Known rows, with every way that one mark hangs from another
{q_747 q_404}: [2, 26, -32, -28, 16, -19, -31, -34, 7, -14, -24, 19, -2, -19, -27, 8, -37, -8, -3]
{q_795 {q_19 {q_448 q_404}}}: [6, 23, -18, -31, 57, -46, -29, -31, 26, 35, -5, 13, 8, -60, -33, 30, -68, 22, -17]
{q_319 q_866}: [17, 21, -59, -68, 58, -44, -16, -43, 22, 18, -28, 8, 16, -4, -38, 39, -39, -4, -14]
{q_795 q_19}: [-17, 14, -41, -42, 21, -54, -15, -24, 18, 14, -23, 4, 8, -34, -34, 48, -62, 9, -24]
{q_611 q_866}: [-2, -12, -55, -12, 23, -53, -10, -47, 15, -11, -3, -18, 20, -18, -16, 30, -57, 3, -14]
{q_866 q_319}: [10, 16, -47, -54, 30, -31, -25, -6, 36, -27, 38, -9, -15, -5, -8, 27, -57, -13, 12]
{q_611 {q_866 q_849}}: [-4, -10, -44, -46, 31, -58, -35, -34, -24, -22, 2, -11, 32, 0, 3, 7, -75, -22, -12]
{q_404 q_747}: [3, 26, -66, -3, 24, -48, -21, -18, 9, -3, -11, 1, 13, -8, -5, 49, -37, -25, 3]
{q_795 {q_19 {q_448 q_404} q_611}}: [44, 47, 8, -20, 54, -11, -46, -43, 20, 24, -14, 14, 24, -64, -46, 39, -58, 17, -26]
{q_448 {q_19 q_611 q_795} q_404}: [56, 21, -23, -11, 31, 34, -26, -35, -1, -33, 24, 32, 19, -65, -20, 48, -46, 5, 6]
{q_795 {q_19 q_448 q_611}}: [47, 53, 19, -25, 44, -2, -34, -58, 23, 35, -41, -2, 40, -38, -56, 62, -64, -6, -41]
{q_319 {q_866 q_849}}: [17, 24, -49, -101, 66, -47, -40, -30, -16, 10, -23, 14, 27, 14, -19, 14, -55, -26, -13]
{q_448 {q_19 {q_611 {q_866 q_849}} q_795}}: [56, 13, -14, -28, 23, 18, -29, -57, -35, -40, -6, -2, 58, -18, -10, 47, -78, -22, -10]
{q_19 q_611}: [45, 41, -8, -25, 23, 14, -30, -41, 13, -7, -11, 10, 26, -23, -42, 51, -32, -24, -23]
{q_19 {q_448 q_404} q_795}: [26, 38, 6, 10, 69, 26, -35, -57, -16, 16, 17, 18, 17, -38, -34, 29, -60, -12, -16]
{q_19 {q_611 {q_866 q_319 q_849}} q_795}: [33, 38, 7, -20, 36, 30, -73, -45, -52, -70, 17, -25, 35, 27, -5, 11, -85, -32, -7]
{q_866 q_319 q_849}: [5, 22, -34, -96, 38, -37, -53, 11, -8, -35, 41, -3, -1, 17, 11, 3, -72, -38, 18]

Rows
[48, 11, -49, 8, 35, -8, -57, -28, -38, -60, 18, 7, 42, -30, 24, 23, -66, -4, 25]  {q_448 {q_19 {q_611 {q_866 q_849}} q_795} {q_404 q_747}}
[14, 19, -29, -28, 19, -37, -42, -35, 25, -35, -6, -32, 15, -17, -25, 31, -75, 26, -14]  {q_795 {q_19 {q_611 {q_866 q_319}}}}
[58, 51, 3, 70, 62, 27, -64, -78, -28, -19, -3, -12, 45, -20, -23, 28, -62, -7, -7]  {q_19 {q_448 {q_404 q_747}} {q_611 q_866} q_795}
[52, -3, -35, 6, 30, 14, -24, -53, -2, -48, 24, 11, 28, -60, -9, 35, -60, 24, 4]  {q_448 {q_19 {q_611 q_866} q_795} q_404}
[43, 22, -16, -50, 30, -18, -64, -25, -9, -57, 22, -23, 27, 13, 1, 6, -72, -24, 1]  {q_19 {q_611 {q_866 q_319 q_849}}}
[64, 7, -44, -39, 26, -7, -19, -18, 38, -20, 28, 33, 14, -81, -12, 42, -32, 13, 11]  {q_448 {q_19 q_611} q_404}
[35, 32, -24, 23, 50, -45, -56, -50, 15, 4, -21, -15, 34, -45, -24, 28, -71, 29, -11]  {q_795 {q_19 {q_448 {q_404 q_747}} {q_611 q_866}}}
[54, 1, -39, -7, 31, 12, -36, -35, 12, -70, 52, -3, 9, -45, 4, 21, -70, 28, 27]  {q_448 {q_19 {q_611 {q_866 q_319}} q_795} q_404}
[53, 13, -63, 21, 30, -7, -44, -25, 3, -77, 42, -11, 13, -33, 21, 27, -69, 20, 42]  {q_448 {q_19 {q_611 {q_866 q_319}} q_795} {q_404 q_747}}
[69, 32, 14, 10, 45, 5, -32, -87, 19, 10, -24, -22, 52, -22, -45, 46, -60, -16, -33]  {q_19 q_448 {q_611 q_866}}
[54, 5, -32, -37, 38, 5, -58, -24, -22, -76, 54, 3, 21, -31, 17, 4, -82, 9, 30]  {q_448 {q_19 {q_611 {q_866 q_319 q_849}} q_795} q_404}
[23, 50, -15, 39, 68, 9, -45, -48, -23, 11, 8, 11, 19, -24, -16, 36, -60, -19, 2]  {q_19 {q_448 {q_404 q_747}} q_795}
[56, 54, 13, 38, 70, 22, -86, -63, -62, -27, 0, -7, 55, -3, -6, 9, -78, -26, -5]  {q_19 {q_448 {q_404 q_747}} {q_611 {q_866 q_849}} q_795}
[27, -7, -96, -19, 27, -63, -11, 1, 34, -12, 29, 28, -2, -64, 19, 40, -39, 11, 37]  {q_448 q_19 {q_404 q_747}}
[64, 65, 37, 21, 64, 66, -56, -69, -21, 1, 6, 17, 32, -39, -48, 37, -52, -21, -24]  {q_19 {q_448 q_404} q_611 q_795}
[4, 32, -41, -4, 57, -62, -38, -23, 19, 32, -11, 7, 10, -50, -19, 36, -64, 18, -4]  {q_795 {q_19 {q_448 {q_404 q_747}}}}
[14, 18, -25, -15, 17, -35, -30, -51, 12, -14, -33, -16, 34, -31, -40, 45, -65, 23, -32]  {q_795 {q_19 {q_611 q_866}}}
[66, 22, 1, 14, 57, -4, -50, -69, 19, 0, 9, -5, 33, -49, -32, 19, -54, 8, -17]  {q_19 {q_448 q_404} {q_611 q_866}}
